Each row was made from one path, in order. Every step used is in the known rows, and no mark comes twice. Write each row's path.
Known rows:
W/E: [ 0.51  0.37  0.36  1.30  1.25 -0.13 -0.21  0.12 -0.07 -0.15  0.07 -0.12
  0.02  0.67 -0.04 -0.15  0.07  0.15 -0.14 -0.98 -0.93 -0.11  0.45 -0.06
 -0.98]
A/T/J: [-0.65 -0.58  0.03 -0.05 -2.13  0.42  0.41  0.42 -0.32  0.10  0.19  0.55
  0.11  0.74  0.41  0.34  0.69  0.10  1.35  0.86 -0.17  0.43  0.13  0.77
 -1.73]
E/W/U/Y/J/K/A/T: [-0.87 -0.67 -0.32 -1.55 -0.46 -0.23 -0.54  0.12 -0.08 -3.19 -0.03  0.80
 -0.21 -2.26  0.34 -0.41 -0.06 -0.39  1.23  0.31  1.26 -0.38 -1.12 -1.30
  0.65]
M/T/A: [-0.17 -0.03  0.23 -0.48 -6.14  0.11 -0.09  0.49 -0.71  0.81  0.78  0.18
 -0.42 -0.03 -0.52 -0.23  1.10  0.50  2.14 -0.03 -0.35  1.02 -1.45  0.93
 -0.78]
J/K/E/W: [ 0.52  0.03  0.03 -0.03  1.11 -0.22  0.25 -0.30  0.23 -2.96 -0.13 -0.39
  0.09 -0.36 -0.38 -0.13 -0.30 -0.03 -0.78 -0.35  0.24  0.74  1.85  0.44
  0.85]
W/U: [-0.30  0.56  0.53  2.08 -1.48  0.44 -0.22 -0.13  0.03 -1.40 -0.14 -0.03
  0.11 -0.72  0.56  0.38  0.87  0.32  1.83  0.01 -0.95 -1.05 -1.39  0.72
 -0.77]
K/A/T/J/Y: [-1.03 -0.94 -0.61 -1.41 -2.24  0.59  0.39  0.56 -0.52  0.99  0.09  0.29
 -0.63  0.85  0.27  0.14  0.89 -0.91  0.37  0.99 -0.50  0.25  0.15  0.22
 -1.39]
Y/J/K/E/A: [ 0.25  0.12 -0.42 -0.77  0.67 -0.59  0.01 -0.20  0.26 -1.71 -0.12  0.03
 -1.07 -0.35 -0.24 -0.06 -0.39 -0.10 -1.01  0.43 -0.16  0.35  0.86  0.68
  1.58]
U/W/E/K/J/Y: [ 0.91  0.53 -0.75  0.79  2.75  0.25  0.74  0.18  0.49  1.74  0.12 -0.38
  0.31  1.02 -0.60  1.47 -0.36 -0.44 -2.99 -0.98  0.16 -1.08  0.95 -0.27
  1.70]
E/W/U/Y: [ 0.00  0.37  0.70  2.05 -0.85  0.10 -0.12  0.05  0.24 -2.14 -0.52  0.34
  0.96 -1.07  0.42 -0.01  0.29 -0.12  2.30 -0.51  0.58 -0.29 -1.06 -0.88
  0.05]
Y/J/K: [-0.02  0.50 -0.99 -0.40  1.63  0.35 -0.02  0.18  0.08 -2.39  0.09  0.23
 -0.51 -0.44 -0.18  0.11  0.28  0.24 -0.11  1.01  0.18 -0.44 -0.26  0.87
  1.02]
T/A/K/E/W: [ 0.26 -0.08  0.79  1.04 -1.95 -0.27  0.06 -0.27 -0.23  1.26 -0.04 -0.39
  0.81 -0.44 -0.14 -1.27 -0.19  0.77  1.03 -0.70 -0.10  0.75  0.81 -0.59
 -0.58]
E/K/A: [-0.69 -0.26 -0.57 -0.32  0.75  0.00 -0.89  0.40 -0.10 -0.10  0.46 -0.25
 -0.38 -0.05 -0.23 -0.18  0.56  0.17  0.90 -0.30 -1.18 -0.98 -1.75  0.15
  0.68]
J/K: [ 0.06  0.47 -0.56 -0.92  1.32  0.56 -0.51  0.36 -0.06 -1.73  0.11 -0.18
 -0.25 -0.47  0.02  0.25  0.54  0.07 -0.32  0.50 -0.01  0.02 -1.38  0.60
  0.03]
T/A/K/J: [-0.05  0.36  0.57  1.35 -1.25  0.38  0.06  0.01 -0.44  3.15 -0.10 -0.01
 -0.03  0.08 -0.06 -0.90  0.35  0.97  0.95  0.36 -0.06  0.67 -1.78  0.71
 -0.44]
W/E/K/A/T/J: [-0.78 -1.28 -0.20 -0.96  1.25 -0.56 -0.07  0.14 -0.17  1.41  0.54  0.31
 -0.06  1.43  0.13  0.06 -0.51 -0.24 -0.59 -0.88 -0.94 -0.17  0.38 -0.51
 -1.31]
E/A/K: [-0.07 -0.05  0.28 -0.94 -0.20  0.17 -0.96  0.41 -0.15  1.98  0.01 -0.33
  0.65 -0.51  0.04 -0.88  0.05  0.39  1.13  0.14 -0.05 -0.68 -2.30 -0.92
 -0.70]
J/K/A: [-0.47  0.09 -0.64 -2.21  1.08 -0.07 -0.71  0.31 -0.23 -1.41  0.20 -0.11
 -0.98 -0.92 -0.05 -0.35  0.66 -0.37 -0.49  0.21 -0.67  0.36 -1.05  0.67
  0.06]
T/J/K/E: [ 0.10  0.34 -0.19  0.13  1.73 -0.29  0.86 -0.59  0.31 -0.86 -0.31  0.15
 -0.37  1.19  0.36  0.67 -0.36 -0.37 -1.90  0.83 -0.10  1.49  1.99  1.51
 -0.18]
K/J/Y: [ 0.41  0.44 -0.14  1.81 -0.03  1.10  0.65  0.25 -0.05  0.44 -0.39 -0.16
 -0.70  1.05 -0.28  0.33  0.70 -0.05 -0.26  0.76 -0.20 -0.19 -0.28  1.16
  0.97]
Y/J/K/E: [ 0.23  0.61 -0.54  0.65  2.04 -0.12  0.21 -0.37  0.27 -1.88 -0.12  0.12
 -0.94  0.17 -0.09  0.24 -0.17  0.33 -0.64  0.82 -0.02  0.21  1.30  1.14
  1.58]
T/A/K/E/W/U/Y/J: [ 0.01  0.47  0.96  2.56 -1.23 -0.42  0.19 -0.73  0.22  1.02 -0.59  0.47
  0.89 -1.04  0.46 -0.92 -0.81  0.58  2.02 -0.20  1.16 -0.04  0.02 -1.28
  0.41]

Write each row's path:
[ 0.25  0.09 -0.08 -1.39  0.60 -0.41 -0.42 -0.03  0.13 -0.68 -0.08 -0.41
 -0.81 -0.42 -0.10  0.06 -0.18 -0.27 -1.62 -0.13 -0.35  0.80 -0.40  0.30
  0.48]
J/K/E/A
[-0.89 -0.60 -0.97 -2.60 -0.30  0.11 -0.67  0.53 -0.45 -1.61  0.54  0.40
 -1.22 -1.18 -0.07 -0.43  0.59  0.01  0.58  0.95 -0.05 -0.39 -0.88  0.31
  0.35]
Y/J/K/A/T
[ 1.05  0.31 -0.08 -1.23  1.13 -0.24  0.42  0.17  0.21  3.96 -0.24 -0.35
  0.80  0.07 -0.41  0.32 -0.72 -0.65 -2.84 -0.65  0.58 -0.60  0.68 -1.25
  0.26]
U/W/E/A/K/J/Y
[ 0.67  0.45 -0.37  0.50  2.53 -0.43  0.25 -0.22  0.52 -2.63 -0.51  0.56
 -0.05 -0.16 -0.28 -0.13 -0.81 -0.12 -0.41  0.30  1.65  0.76  1.76 -0.45
  2.30]
U/Y/J/K/E/W
[ 0.15 -0.76 -0.53 -2.79 -2.20 -0.35  0.95  0.69 -0.12  2.06  0.20  0.19
  0.57  0.34  0.09  1.13 -0.16 -1.62 -2.27 -0.66  0.20  0.20  1.96 -1.21
 -1.61]
U/W/E/A/T/J/Y
[ 0.26  0.56  0.50  1.46  1.44  0.15 -0.57 -0.36  0.05  2.06 -0.22 -0.33
  0.46  0.55  0.25 -0.43 -0.14  0.94  0.73  0.35  0.03 -0.42 -0.07 -0.08
 -0.32]
A/K/E
[-0.12 -1.01  0.08 -1.04 -0.45 -0.19  0.91 -0.32  0.04 -1.97 -0.03  0.19
  0.24  0.37  0.03  0.29 -0.50 -0.26 -0.83  0.41  0.69  1.52  2.61  0.44
 -0.59]
A/T/J/K/E/W
[ 0.33  0.54  0.74  3.62 -0.05 -0.56  0.54 -0.65  0.58 -2.44 -0.75  0.64
  0.41 -0.40  0.28 -0.05 -0.45  0.17  1.91 -0.18  0.72 -0.19  1.68 -0.34
  1.64]
K/E/W/U/Y/J
[-1.27 -1.18 -1.07 -1.49 -0.41  0.80  0.19  0.57 -0.28  1.64  0.43  0.07
 -0.35  1.22  0.09  0.57  0.32 -0.69 -0.04  0.71 -0.43 -0.86 -1.02 -0.38
 -0.37]
E/K/A/T/J/Y
[ 0.36  0.58 -0.04  1.10  1.72  1.31  0.18  0.01  0.02  2.95 -0.45 -0.29
  0.18  0.96 -0.06 -0.16  0.13  0.43 -0.04  1.18  0.59 -0.89 -1.24  0.15
  0.46]
A/K/J/Y
[ 0.24  0.10  1.06  3.03 -1.43 -0.32  0.53 -0.76  0.34 -2.78 -0.38 -0.26
  0.53 -0.67  0.17 -0.04  0.08  0.20  1.69 -0.79 -0.69 -0.21  1.71  0.48
  0.11]
K/E/W/U
[ 0.04  0.16  0.75 -0.03 -4.04 -0.06 -0.38 -0.33 -0.44  3.73  0.52 -0.15
  0.15  0.46 -0.23 -0.55  0.05  1.04  1.33  0.18  0.36  0.93 -0.89  0.24
 -0.75]
M/T/A/K/E
[-0.34 -0.06  0.11 -0.72 -0.45 -0.19 -0.68 -0.16  0.24 -0.29 -0.26  0.59
 -0.68 -1.05  0.83  0.60 -0.57 -0.27 -0.02  0.49  1.23 -0.22 -2.09 -1.03
  0.92]
W/U/Y/J/K/E/A/T
[-0.47 -0.86 -1.19 -2.59  0.62 -0.28  0.54  0.54 -0.03  2.25  0.63  0.08
  0.37  0.75 -0.08  1.15 -0.18 -1.39 -2.57 -0.68 -0.17 -0.69  1.38 -1.16
 -0.67]
U/W/E/K/A/T/J/Y
[ 0.66  0.17 -0.35  1.90  3.66  0.76  0.46 -0.06  0.32  1.88 -0.08 -0.42
 -0.24  2.09 -0.48  0.70 -0.63 -0.03 -1.97 -0.64 -0.27 -1.04 -0.22 -0.27
  1.40]
W/E/K/J/Y
[ 0.49 -0.09  0.54 -0.72  1.57 -0.44 -0.85  0.16 -0.05  2.69  0.03 -0.38
  0.80  0.20 -0.03 -0.98 -0.79  0.20 -0.47 -1.00 -0.29 -0.59 -1.06 -1.67
 -1.32]
W/E/A/K
[ 0.15 -0.05 -0.03 -0.83 -1.06 -0.40  0.95 -0.66  0.15 -0.13  0.10  0.35
 -0.36  1.44 -0.24  0.88 -0.43 -0.13 -1.11  1.12  0.61  1.69  2.08  1.63
 -0.06]
M/T/J/K/E
[-0.65 -0.62 -0.48 -3.10 -1.68 -0.54  0.51 -0.10 -0.23 -0.75  0.43  0.54
 -0.70  0.33 -0.31  0.20  0.20 -0.64 -0.62  1.02  0.09  1.59  0.70  1.44
 -0.57]
M/T/J/K/A
[ 0.49  0.05  0.72  1.38  0.81 -0.11 -0.12 -0.43  0.19  0.21 -0.26 -0.37
  1.17  0.06 -0.19 -0.98 -0.52  0.74  1.24 -0.24  0.41 -0.18  1.36 -0.62
  0.08]
A/K/E/W
[-0.05  0.06  1.35  2.24 -2.50 -0.30  0.14 -0.81 -0.05  0.62 -0.19 -0.43
  1.07 -1.10  0.29 -0.93 -0.27  0.67  1.58 -0.89 -0.25  0.02  0.15 -0.43
 -0.99]
T/A/K/E/W/U
[ 0.34  0.61 -0.14  0.03  1.83  0.11 -0.27 -0.24  0.16 -1.18 -0.09 -0.33
 -0.67  0.15  0.10  0.39  0.06  0.14 -1.04  0.32 -0.15  0.63  0.19  0.97
  0.49]
J/K/E
[-0.97 -0.70 -0.04 -1.14 -2.41  0.13 -1.06  0.71 -0.69 -0.11  0.53  0.12
 -0.83 -0.67  0.17 -0.57  1.18  0.06  1.98  0.07 -0.88 -0.10 -1.40  0.29
 -1.05]
K/A/T
[ 0.78 -0.02  0.37 -0.03  2.03  0.31  0.11 -0.05  0.09  3.88 -0.47 -0.49
  0.18  1.04 -0.32 -0.56 -1.02 -0.26 -1.81 -0.47  0.09 -0.55 -0.58 -1.24
 -0.02]
W/E/A/K/J/Y
[-0.12 -0.01  0.72  1.83 -1.77  0.07  0.30 -0.18  0.12 -3.42 -0.15 -0.16
  0.80 -1.40  0.15 -0.15  0.52  0.16  2.41 -0.58 -0.58 -0.82  0.16  0.16
 -0.37]
E/W/U
[ 0.32  0.10 -0.12  1.08  3.18  0.03 -0.50  0.15  0.22  0.45  0.39 -0.31
  0.36  1.06 -0.23  0.25 -0.43  0.38 -0.57 -1.25 -0.84 -1.16 -0.73 -0.68
  0.07]
W/E/K
[ 0.41  0.56  0.54  0.95  1.44 -0.15 -0.07 -0.61  0.56 -2.27 -0.62  0.09
  0.46 -0.91  0.48  0.44 -0.57 -0.38 -0.51 -0.43  1.18  0.49 -0.17 -0.64
  0.78]
J/K/E/W/U/Y
[ 0.79  0.76 -0.10  0.10  0.46 -0.65  0.04  0.37  0.10 -0.24  0.24 -0.01
  0.62 -0.53 -0.17  0.61  0.30 -0.38 -1.02 -1.23 -0.43 -0.18  1.62 -0.16
 -0.63]
U/W/E
[-0.89 -0.62 -0.62 -3.08 -0.50  0.30 -1.19  0.58 -0.59 -0.90  0.55 -0.04
 -1.00 -1.08  0.15 -0.32  0.81 -0.13  0.18  0.38 -0.21  0.17 -2.03  0.13
 -0.77]
J/K/A/T
